(in the rows, 128 means zero)
Known rows, with every step that occurs:
tafet, dipov, lumeb: [ 99 162 169 118 119 137 139 112 115  94 175 161 121 121 102 145 147 134
 192  97 146 155 109 120]
gaba, movut, lumeb: [120 158 159 120 137 153 117  92 106  65 164 189 110 145 120 134 153  72
 166 156 176 126  77  89]
tafet, sekulo: [128 166 187 123 132 158 136 108 134  94 135 142 133 127 100 111 157 112
 151 133 196 148  87 128]
sekulo, tafet, dipov, lumeb, duli, gaba, movut: [128 144 137  94 111 128 132 104 110  22 175 172 126 186  96 131 121  91
 198 150 100 132 119 107]
lumeb, movut: [125 152 149 125 116 146 123  89 164 129 125 142 134 116 115 111 165 111
 163 134 191 173 110  86]
tafet, dipov, lumeb, sekulo: [118 154 167  94 113 131 137 123 143 113 160 154 127 131 108 136 129 143
 178 115 153 170 109 122]
gaba, movut, lumeb, dipov, tafet: [104 152 144  98 124 160 113  98 135  65 151 183 110 166 130 122 120  96
 198 143 132 147  96  97]
movut, lumeb, dipov: [105 132 166 113 124 154 120 104 136  96 147 162 103 124 106 115 141 121
 166 119 153 157  95  82]
tafet, dipov, lumeb, duli, gaba: [111 152 140 104  99 113 128 107 137  59 154 143 125 143  87 156 136 126
 177 114 117 147 126 104]
movut, lumeb, dipov, tafet, fuza: [ 95 131 153 123 107 179 115 123 145  77 164 169 108 129 115 130 130 139
 184 124 100 159  95 100]
fuza, tafet, dipov: [ 92 136 194 119 112 156 131 109 148  99 120 163 104 128 110 130 144 129
 162 100 172 186 109 124]
duli, lumeb, dipov, tafet: [114 144 161 108 108 149 135 102 168  75 144 146 125 143 118 140 153 146
 200 118 151 168 126  91]
gaba, duli, lumeb, sekulo: [146 135 163 110 101 123 144  97 155  73 165 139 129 167 107 161 151 109
 156 157 208 144 113  96]
gaba, duli: [118 140 162 131 111 123 136  67 114  83 157 139 129 159 104 136 149  92
 174 134 196 129 105 107]
duli, lumeb: [131 148 174 131 122 141 139  97 142  80 161 152 127 124 107 149 185 122
 167 129 195 147 105  87]
lumeb, dipov: [107 131 164 117 119 139 119  80 139 111 133 136 129 127 103 100 148 127
 183 105 177 161 116  91]
sekulo, tafet, dipov, lumeb: [114 145 175 111 123 152 149 116 108  81 179 165 113 137 102 116 142 131
 197 115 122 158 106 116]
movut, lumeb, sekulo: [133 139 175  97 122 148 125 115 156 111 138 164 113 130 115 125 146 115
 135 155 180 154  76  89]
movut, lumeb, sekulo, gebot: [151 123 182 102 127 164 124 119 155 106 144 161  91 152 130 107 148 121
 152 174 180 171  62 110]
lumeb, duli: [137 149 139 114 116 140 128  88 144 108 126 140 143 140  88 117 156 125
 173 138 184 152 113  87]
lumeb, dipov, tafet, sekulo, gebot: [126 145 179 105 120 182 134 119 163  86 128 132 111 177 121  86 129 144
 194 140 154 191  98 155]
fuza, tafet, dipov, lumeb, duli, gaba: [ 91 146 149  98  92 133 130 113 165  73 134 158 113 146  95 171 130 140
 170  99 119 174 131 114]
fuza, tafet, sekulo, lumeb: [110 174 196 115 135 173 162 125 150  87 132 154 100 130 110 123 170 117
 155 116 202 180  74 147]
fuza, tafet: [ 97 141 179 120 119 160 131  84 158 116 120 162 121 127 117 131 162 125
 162 110 199 173 102 110]

Rows:
[139 112 171 105 114 161 102 126 131  26 177 182 108 164 127 120 131  70
 138 199 121 121  71  92] | duli, gaba, movut, lumeb, sekulo, tafet, fuza
[134 145 141 135 101 133 143  93 160  74 165 141 130 155 104 164 163  99
 161 146 194 157 123  80] | gaba, duli, lumeb, movut
[109 147 160 135 106 165 119 101 141  92 160 150 135 126 119 134 157 132
 188 132 143 149  98 117] | dipov, tafet, fuza
[113 121 154 127 104 126 143  83 137  58 174 136 124 162  94 153 144 114
 186 120 177 149 131  92] | gaba, duli, lumeb, dipov
[125 135 151  95 101 126 141 114 131  44 157 150 118 158  88 128 131 126
 182 133  97 148 121 100] | sekulo, tafet, dipov, lumeb, duli, gaba
[105 124 144 137  85 152 135 103 149  39 193 142 126 167 102 168 136 132
 203 126 128 148 133 111] | gaba, duli, lumeb, dipov, tafet, fuza
[126 193 180 104 131 161 163 124 139  68 142 143 109 144 117 115 163 114
 185 136 170 158  72 149] | dipov, tafet, sekulo, lumeb
[ 79 154 175 115 114 155 143 112 145 104 156 177 110 127 107 158 144 148
 184  82 148 184 113 129] | fuza, tafet, dipov, lumeb
[102 143 159 102 108 148 121  85 154 105 125 141 127 142 121 108 136 137
 203 112 152 168 118 105] | lumeb, dipov, tafet
[143 191 145  89 118 141 144 116 142   9 133 146 121 192 110 130 142  73
 180 170 148 131  86 136] | dipov, tafet, sekulo, lumeb, duli, gaba, movut
[163 121 187  96 118 152 146 121 163  80 149 150 126 146 115 112 160 130
 155 168 185 160 100  89] | duli, lumeb, sekulo, tafet
[138 160 131 104 126 112 128  85 117  29 148 146 117 165 105 129 164  64
 182 155 176 122  94  94] | sekulo, lumeb, duli, gaba, movut
[105 160 194 120 123 180 141 112 163 105 115 158 125 134 105 126 152 124
 143 120 201 179  90 139] | fuza, tafet, sekulo
[110 133 149 112  90 135 143  88 158  51 163 142 122 179 109 160 135 125
 201 127 156 152 132 102] | gaba, duli, lumeb, dipov, tafet
[ 92 156 138  97 102 134 121 103 147  46 148 180 122 174 105 174 124 105
 181 116 127 158 129 118] | fuza, tafet, dipov, lumeb, duli, gaba, movut
[107 154 164  99 121 140 146  97 142  83 140 138 105 141 124 103 151 129
 216 108 153 170  98 113] | sekulo, lumeb, dipov, tafet
[131 130 159 109 114 170 137 121 142 106 194 163 135 134 104 119 143 147
 181 148 131 153  95 110] | dipov, lumeb, sekulo, tafet, fuza
[126 142 161 135 109 126 148  84 130  54 181 144 125 161  99 169 167  99
 172 139 199 131 113  96] | gaba, duli, lumeb
[132 139 168  89 120 128 101 102 140  54 143 173 110 158 131 139 136  61
 134 178 168 122  77  89] | duli, gaba, movut, lumeb, sekulo
[121 143 183 104 125 197 134 142 160  71 140 157  86 174 124 101 122 137
 181 151 130 187  76 146] | movut, lumeb, dipov, tafet, sekulo, gebot
